What can hang from each mark:
miru: nuvos
mari: borak gite kare moza verifo
gite: nuvos turove
borak: donad mari tamo
turove: gite kare
nuvos: gite miru
kare: mari nuvos

Every row comes from one small tree of marks. Brackets hold a mark, then the marks that hang from it, in alphabetical order. Every link used is in the known rows. Which tree was each row made from?
Known rows:
(mari (borak donad) gite kare moza): [-0.059  1.279 -1.205 -0.850 -0.227  7.334 -0.851  4.279  0.276  2.601
  0.415 -4.691 -2.258  4.300  2.732  4.425  0.942 -0.508 -1.951 -1.212
 -4.123 -3.417 -2.457  3.197  1.800]
(nuvos gite): [-4.086 -0.586 -2.158 -1.717 -3.439  4.958 -0.583  0.631  4.235  0.540
 -0.123 -2.332 -2.274  0.782  2.587  2.447  2.278 -4.009 -2.744 -2.188
 -0.906 -0.512 -0.256  0.143  1.364]
(kare mari): [-2.961  0.350 -2.021 -1.798 -2.475  3.930 -0.241  1.951  1.749  0.152
 -0.643 -1.527 -2.512  1.178  2.420  2.451  2.534 -3.106 -3.378 -0.152
 -1.170 -1.203 -0.209  0.586 -0.033]
(borak (mari gite) tamo): [-4.388  4.800 -1.753 -0.528  0.942  4.393 -0.348  0.650  0.792  1.776
 -1.150 -3.545 -0.787  2.736  1.169  3.334  0.820 -0.906 -1.129 -1.207
 -3.014  0.686 -3.798 -0.373 -0.830]
(turove gite (kare (nuvos miru))): [-3.920 -1.173 -5.331 -3.271 -2.020  0.482  0.553 -0.132  5.249  0.481
 -0.122 -1.964 -0.097  1.683  2.437  2.016  0.640 -1.723 -3.021  0.620
 -2.177 -0.516  0.580  0.484  2.412]
(borak donad mari tamo): [-4.358  4.124 -2.213 -1.080 -2.422  3.305  0.017  0.363 -0.090  1.788
 -1.540 -5.252 -1.925  1.865 -0.103  3.775 -0.150  1.367 -1.266 -1.344
 -2.599  1.837 -2.597 -0.492  0.134]
(gite nuvos (turove (kare (mari borak moza)))): [-0.937  0.846 -2.255 -0.841 -2.242  1.796  2.165  2.424  0.953 -0.908
 -0.674  0.472 -2.231  6.985  3.921  2.481  1.362 -2.811 -3.138 -0.018
 -6.462 -2.402  4.115  4.053  3.264]
(kare (nuvos miru)): [-4.250 -2.002 -4.405 -2.773 -2.106  2.341 -0.544  1.581  4.580  3.069
 -0.116 -1.700 -1.346 -1.451  1.771  3.129  2.948 -3.576 -3.503 -1.023
 -2.446 -0.697  1.349  1.756  0.671]
(kare (mari verifo) (nuvos gite miru)): [-3.528  0.383  1.528 -1.790 -3.843  4.647 -0.581  3.014  3.967 -0.407
  0.615 -0.021 -1.748 -1.225  4.050  2.274  0.587 -3.618 -4.185 -1.436
 -2.007 -0.367  2.106 -1.368  0.900]
(nuvos (gite (turove kare))): [-2.666  0.295 -3.367 -1.903 -4.612  3.370  0.653  0.291  4.046 -0.086
 -0.720 -1.100 -1.600  3.089  2.991  1.419  1.443 -4.765 -2.091 -2.265
 -2.323 -0.440  1.983  0.109  3.645]
(nuvos (gite (turove (kare (mari moza)))) miru): [-4.012  0.298 -2.281 -1.927 -5.122  4.751  1.699  1.452  3.249  1.505
 -0.011  1.346 -1.830  2.575  3.682  2.453  1.136 -7.144 -2.529 -1.381
 -2.248 -0.708  2.188 -0.572  4.237]
(borak donad (mari gite kare verifo) tamo): [-1.778  6.315  2.274  0.495 -0.418  5.436 -0.667  2.664 -0.505  0.822
 -0.454 -5.114 -0.147  3.703  1.477  3.065 -1.183  2.303 -0.394 -1.553
 -2.669  1.396 -3.580 -1.356 -0.586]
(miru nuvos): [-2.719 -0.256 -2.517 -1.784 -1.824  3.619 -0.414  1.221  2.445 -0.123
  1.835 -2.257 -0.400  1.873  0.429  2.610  2.802 -2.614 -1.312 -1.658
 -2.977 -0.377 -0.570  0.075 -0.683]
(mari (gite turove) kare moza): [-0.744  1.440 -2.190 -0.238  0.288  5.797  0.810  3.987  2.610  2.751
 -0.971 -1.123 -0.648  3.936  2.503  3.589  3.135 -3.767 -2.067 -1.740
 -4.370 -3.433 -1.641  1.226  1.510]
(borak donad): [-2.767  0.151 -2.153 -1.887 -3.178  3.181 -0.368  1.085  1.903  1.648
  0.279 -3.763 -1.808  0.770 -0.050  2.730  2.127 -0.741 -1.761 -1.021
 -2.006 -0.076 -1.447  1.252  0.774]
(mari kare verifo): [-1.267  0.047 -1.047 -0.578 -0.788  5.246 -0.438  3.482  2.962 -0.110
 -0.206 -2.685 -0.294  2.427  3.171  1.804  2.891 -1.799 -2.340 -1.568
 -0.792 -1.400  0.494  1.711 -0.370]
(borak donad tamo): [-3.790  2.087 -1.629 -0.856 -2.307  3.277 -0.229  0.654  0.483  0.749
 -1.819 -3.583 -1.433  0.737 -0.593  3.227  0.701  0.473 -1.499 -0.026
 -2.489  1.047 -1.859  0.286 -0.275]
(borak donad (mari (gite turove) verifo) tamo): [-2.057  6.987  1.862  0.068  0.214  3.817  1.130  2.020 -0.361  0.361
 -0.321 -3.196  0.684  3.376  0.496  3.050 -0.868  2.799  0.218 -2.292
 -5.268  1.843 -2.981 -1.594  0.349]
(gite (nuvos miru) (turove (kare mari))): [-3.182  0.046 -1.489 -1.881 -4.171  0.190  2.218  0.979  2.392 -0.278
  0.505  2.197 -0.567  4.653  3.042  1.129  2.120 -4.905 -2.855 -0.371
 -3.663  0.400  4.222  2.544  2.904]
(turove gite (kare (mari borak))): [-1.953  0.639 -4.213 -2.370 -2.010  3.014  0.698  0.585  1.795 -2.725
 -0.399 -2.323 -1.547  4.794  4.544  2.162 -0.515 -0.071 -3.273  0.814
 -1.839 -1.620  0.572  1.875  2.599]
(nuvos (gite (turove (kare (mari verifo)))) miru): [-3.175  0.958 -0.295 -1.990 -4.811  4.152  1.313  1.517  3.522 -0.616
  0.919  1.601 -0.665  2.372  4.169  1.301  0.613 -5.621 -2.076 -2.132
 -1.512  0.363  3.129 -0.835  3.423]
(miru (nuvos (gite (turove kare)))): [-2.059  0.709 -2.256 -1.950 -4.623  3.329  0.337  0.478  3.531 -1.072
  1.631 -1.018 -0.536  3.740  1.731  1.774  1.095 -4.265 -1.077 -2.523
 -3.803  0.266  1.570 -1.428  2.522]
(gite (nuvos miru) (turove kare)): [-3.572 -0.943 -2.833 -1.936 -3.215 -0.070  2.009  0.485  3.598  0.794
  0.923  1.294  0.171  4.563  2.261  1.108  2.909 -4.632 -2.074 -1.248
 -3.910  0.379  3.853  3.272  3.170]
(gite nuvos (turove (kare mari))): [-1.745  0.883 -1.514 -1.012 -3.628 -0.010  1.621  1.140  2.050 -1.342
 -0.421  0.689 -1.256  5.650  2.924  0.928  2.014 -3.178 -2.854  0.200
 -4.669 -0.547  3.936  2.290  2.508]
(nuvos (gite (turove (kare (mari borak)))) miru): [-3.224 -0.295 -2.889 -3.192 -5.573  4.820  0.742  1.295  2.765 -0.376
  0.506  0.787 -1.994  2.876  5.013  2.244  0.237 -5.459 -3.038 -2.396
 -1.679 -0.046  3.831  1.563  4.568]
(gite (nuvos miru)): [-5.051 -1.805 -1.654 -1.641 -1.972  1.875  0.751  0.864  3.410  1.307
  1.421  0.188 -0.543  1.891  1.574  2.191  3.834 -4.166 -2.967 -1.533
 -2.259  0.295  0.979  3.307  0.598]
(miru (nuvos gite)): [-3.291  0.056 -1.101 -1.657 -3.534  4.835 -0.684  0.978  3.451 -0.699
  2.050 -2.120 -1.145  1.713  1.303  2.477  1.885 -3.620 -1.775 -2.653
 -2.461  0.089 -0.817 -1.454  0.601]

Which tree is each row?
[-1.410  1.017  0.079 -1.183 -1.400  2.922 -0.571  3.562  2.562 -0.761
 -0.560 -1.907 -1.796 -0.003  3.097  2.356  1.318 -0.958 -3.826  0.043
 -3.644 -1.850  1.701 -0.021 -0.718] | (kare (mari verifo) nuvos)
[-2.138  1.033  0.556 -1.930 -1.254  3.632  0.879  2.921  0.918 -1.032
  1.480  1.502 -0.666  3.934  4.266  2.596  1.811 -2.464 -3.105 -1.873
 -4.912 -0.956  1.740  3.829  1.930] | (kare (mari borak (gite (nuvos miru) turove)))
[-2.130  0.761  3.183  0.042  0.352  4.399 -0.125  3.521  2.917  0.031
  2.444 -0.276  1.273  3.861  3.352  1.381  2.617 -3.133 -1.853 -1.657
 -2.304 -0.733 -0.334  2.390 -0.242] | (mari (gite (nuvos miru)) kare verifo)
[-3.936  0.079 -2.276 -2.699 -5.943  3.865  1.113  0.786  3.619  0.252
  0.292  1.310 -1.466  2.133  3.732  1.751  0.994 -6.552 -2.597 -1.898
 -1.088  0.454  2.748 -0.434  3.980] | (nuvos (gite (turove (kare mari))) miru)
[-2.830  3.482 -0.903 -0.035  0.918  2.944  2.061  2.214  2.138  2.842
  0.675 -1.263 -0.933  5.560  1.978  3.107  2.545 -1.891 -1.865 -2.561
 -6.693 -1.539 -1.634  1.100  1.751] | (borak (mari (gite nuvos turove) moza))
[-3.124  1.428  0.113 -0.668 -1.390  3.029  0.933  1.704  1.762  1.635
  1.209  0.760 -1.281  4.977  2.740  2.395  1.555 -5.924 -1.961  1.582
 -3.617 -1.994 -0.616  0.916  1.421] | (turove (kare (mari (gite (nuvos miru)) moza)))
[-4.945 -1.764 -2.625 -2.941 -4.104  3.711 -0.901  1.345  5.419  2.001
  0.167 -1.550 -2.023 -1.683  2.393  2.854  1.934 -4.593 -3.836 -2.010
 -1.939 -0.175  1.442  0.220  1.915] | (kare (nuvos gite miru))
[-1.873  1.825  0.383 -1.937 -1.206  2.800 -0.517  2.704  2.759  0.399
  1.174 -0.467 -0.620  1.955  3.440  1.495  0.010 -3.941 -1.792  1.215
 -3.077 -1.399  1.145 -0.428  0.667] | (turove (kare (mari gite verifo) (nuvos miru)))
[-1.764 -2.177 -3.927 -3.185 -4.477  5.368 -0.761  3.397  4.252  0.935
 -0.548 -2.142 -1.921  1.169  5.507  3.410  1.007 -2.729 -4.625 -3.715
 -2.655 -0.637  4.741  3.657  3.808] | (mari borak (kare (nuvos (gite turove) miru)))
[-4.285 -0.597 -3.447 -2.817 -5.193  3.561  1.002  0.194  4.542  1.352
  0.346  0.537 -0.844  1.980  3.129  1.766  1.694 -6.261 -1.996 -2.557
 -1.268  0.750  2.488  0.412  4.100] | (nuvos (gite (turove kare)) miru)
[-2.868 -1.227 -3.146 -1.502 -3.820  4.995  0.456  3.837  4.852  3.469
 -1.397 -1.077 -2.050  0.797  3.456  3.775  2.264 -5.006 -4.280 -2.286
 -3.335 -1.900  2.120  0.752  3.117] | (mari (kare (nuvos (gite turove) miru)) moza)
[-3.560 -0.861 -1.920 -2.367 -3.489  6.128 -0.473  3.584  2.724  1.466
 -0.259 -0.893 -3.938 -0.033  4.676  4.381  0.369 -4.494 -5.096 -1.191
 -3.802 -2.375  2.298  1.386  2.596] | (kare (mari borak moza) (nuvos gite miru))
[-2.542  0.535 -1.639 -1.800 -3.880  4.286  0.323  1.257  3.468 -1.138
  1.684 -0.931 -0.490  2.160  1.443  2.489  2.036 -3.360 -1.777 -3.611
 -3.800  0.192  0.760 -1.470  1.814] | (miru (nuvos (gite turove)))
[-4.637 -0.918 -2.626 -2.579 -4.444  4.603  1.028  0.865  4.470  1.377
  0.393  0.588 -0.756  0.207  2.656  2.302  2.841 -5.481 -2.675 -3.734
 -1.388  0.565  1.398  0.502  3.209] | (nuvos (gite turove) miru)
[-2.632  0.876 -1.751 -2.188 -1.825  1.267  0.774  1.372  3.830 -1.888
  0.385 -0.683  0.018  2.031  3.740  1.544 -0.612 -0.672 -3.132  1.405
 -2.254 -0.660  1.593 -0.986  1.663] | (turove gite (kare (mari verifo) (nuvos miru)))
[-3.515  2.740 -1.745 -1.670 -1.349  1.085  1.410  0.678  2.721  2.334
  1.832 -0.402  0.099  5.722  2.685  1.575  1.597 -3.255 -0.968 -2.270
 -4.398  0.606  0.249  1.422  2.723] | (borak (mari (gite (nuvos miru) (turove kare))))
[ 0.190  2.581  0.621  0.713  1.861  6.357  1.298  5.001  2.323  1.342
 -0.103 -0.824  0.486  4.348  3.065  2.870  2.707 -2.591 -1.401 -1.975
 -4.902 -3.487 -1.139  0.633  0.829] | (mari (gite turove) kare moza verifo)
[-3.619 -0.291 -2.214 -2.965 -5.563  2.930 -0.878  1.092  3.948  1.035
 -0.102 -0.907 -2.829  0.874  3.671  2.095  0.031 -5.865 -3.602  0.482
 -1.409 -0.671  2.649 -0.580  2.601] | (turove (kare mari (nuvos gite miru)))
[ 0.346  2.130  1.008 -0.635  1.578  2.892  1.253  2.809  1.636 -2.399
  2.007 -0.116  0.872  7.064  4.494  1.408  0.897 -0.470 -1.012 -1.952
 -7.016 -1.486  2.696  4.507  2.272] | (mari borak (gite nuvos (turove kare)) verifo)
[ 0.240  0.968 -3.033 -0.897  0.954  7.063  0.568  4.779  1.473  1.867
 -0.735 -2.122 -1.182  5.220  3.966  4.104  2.294 -2.352 -2.484 -2.427
 -5.227 -3.995 -0.265  4.129  2.394] | (mari borak (gite turove) kare moza)
[-0.667  1.635  1.154 -0.113  0.820  6.042 -0.962  3.732  2.649  0.163
  0.783 -2.368  0.329  3.104  3.263  1.810  2.350 -2.026 -1.492 -1.593
 -1.860 -2.040 -1.540  0.772 -0.762] | (mari gite kare verifo)
[-1.029  5.416  1.069 -1.045 -0.446  3.680  0.993  2.549  1.094  1.246
  1.900 -3.195  0.080  3.362  1.177  2.449  0.452  1.883  0.049 -3.429
 -4.909  0.645 -2.409 -0.647  1.656] | (borak donad (mari (gite turove) verifo))
[-2.708  1.230 -2.862 -1.604 -1.770  4.724 -0.505  1.373 -0.361 -0.280
 -1.416 -4.208 -1.721  1.746  1.366  4.047  0.221  1.375 -1.934 -1.043
 -3.342  0.432 -0.293  3.333  0.608] | (mari (borak donad tamo))
[-2.176  2.323 -2.868 -0.863 -2.993  4.767  0.086  2.841  0.989  4.580
 -0.237 -5.772 -3.144  3.704  1.287  4.383  1.166 -0.429 -2.018 -1.902
 -2.522 -1.076 -2.270  0.249  1.677] | (borak donad (mari kare moza))
[-4.112  0.072 -1.503 -1.678 -3.114  0.217  1.511 -0.167  3.094 -2.198
  1.018  0.590 -0.360  4.550  3.376  1.063  0.481 -2.031 -3.338  1.243
 -1.562  0.186  0.915  0.903  2.294] | (turove (gite (nuvos miru)) (kare mari))
[-2.489  0.756 -0.715 -2.184 -1.779  3.244 -0.112  1.399  1.086 -0.512
  1.601 -0.143 -1.311  5.269  4.230  1.815  0.494 -4.207 -2.368  0.419
 -3.076 -1.083  1.366  3.190  1.936] | (turove (kare (mari borak (gite (nuvos miru)))))
[-5.219 -1.226 -2.025 -1.588 -1.016  1.013  1.646  0.071  4.198 -0.775
  1.284 -0.036  0.615  2.521  2.123  2.102  2.753 -0.628 -3.306 -1.135
 -2.010  0.432 -0.789  2.132  1.274] | (turove (gite (nuvos miru)))
[-2.306  1.731 -1.384  0.617  2.832  7.074  1.169  3.665 -0.042 -0.529
 -1.623 -2.240 -0.793  3.029  2.675  4.573  1.219 -0.016 -1.998 -0.780
 -5.166 -2.064 -0.025  3.237 -0.633] | (mari (borak tamo) moza verifo)
[-4.034 -1.458 -2.947 -2.985 -4.196  2.900  0.216  1.692  5.558  1.804
 -0.271 -0.323 -1.443 -1.403  2.805  2.703  2.023 -4.337 -3.739 -3.033
 -3.185  0.072  2.916  0.436  3.047] | (kare (nuvos (gite turove) miru))
[-2.293  3.777 -1.690 -0.224  0.393  1.861  2.048  1.620  1.954  2.895
  0.696 -1.350 -1.002  7.322  2.224  2.547  1.503 -2.861 -1.266 -1.435
 -6.596 -1.651 -1.023  1.034  2.713] | (borak (mari (gite nuvos (turove kare)) moza))
[-3.905 -0.450 -2.589 -1.853 -2.096  3.663  0.218  3.253  2.715  3.259
 -0.743 -0.453 -2.722 -0.807  2.332  4.021  2.067 -4.619 -4.187  0.472
 -3.636 -2.445  0.754  0.307  0.517] | (kare (mari moza) (nuvos miru))
[-0.810  3.384  1.782 -0.620  0.119  4.397  0.852  3.654  1.447 -1.579
  0.535  0.375  0.159  2.511  2.983  1.809  1.723 -1.790 -1.813 -1.349
 -3.963 -1.670 -0.521 -0.519  0.213] | (kare (mari (gite turove) verifo))
[-2.614 -0.983 -5.370 -3.112 -3.179  0.907  0.918  1.039  4.350  1.950
 -0.902 -0.364 -0.498  1.725  2.213  2.023  1.983 -4.138 -2.370 -0.815
 -3.913 -0.551  3.777  1.650  3.123] | (gite (turove (kare (nuvos miru))))
[-1.632  0.164 -3.249 -2.950 -4.616  3.649 -1.401  1.814  2.778 -0.888
 -0.776 -2.861 -3.828  2.735  4.872  2.472 -0.966 -3.254 -3.914  0.214
 -3.105 -1.801  3.512  1.292  2.902] | (turove (kare (mari borak) (nuvos gite)))
[-1.417  0.335 -2.312 -1.332 -0.338  4.659  0.534  4.423  3.820  4.330
 -0.803 -0.544 -0.389  1.717  2.650  3.747  2.708 -4.488 -2.832 -1.523
 -5.106 -3.059  0.154  1.255  2.058] | (mari (gite turove) (kare (nuvos miru)) moza)
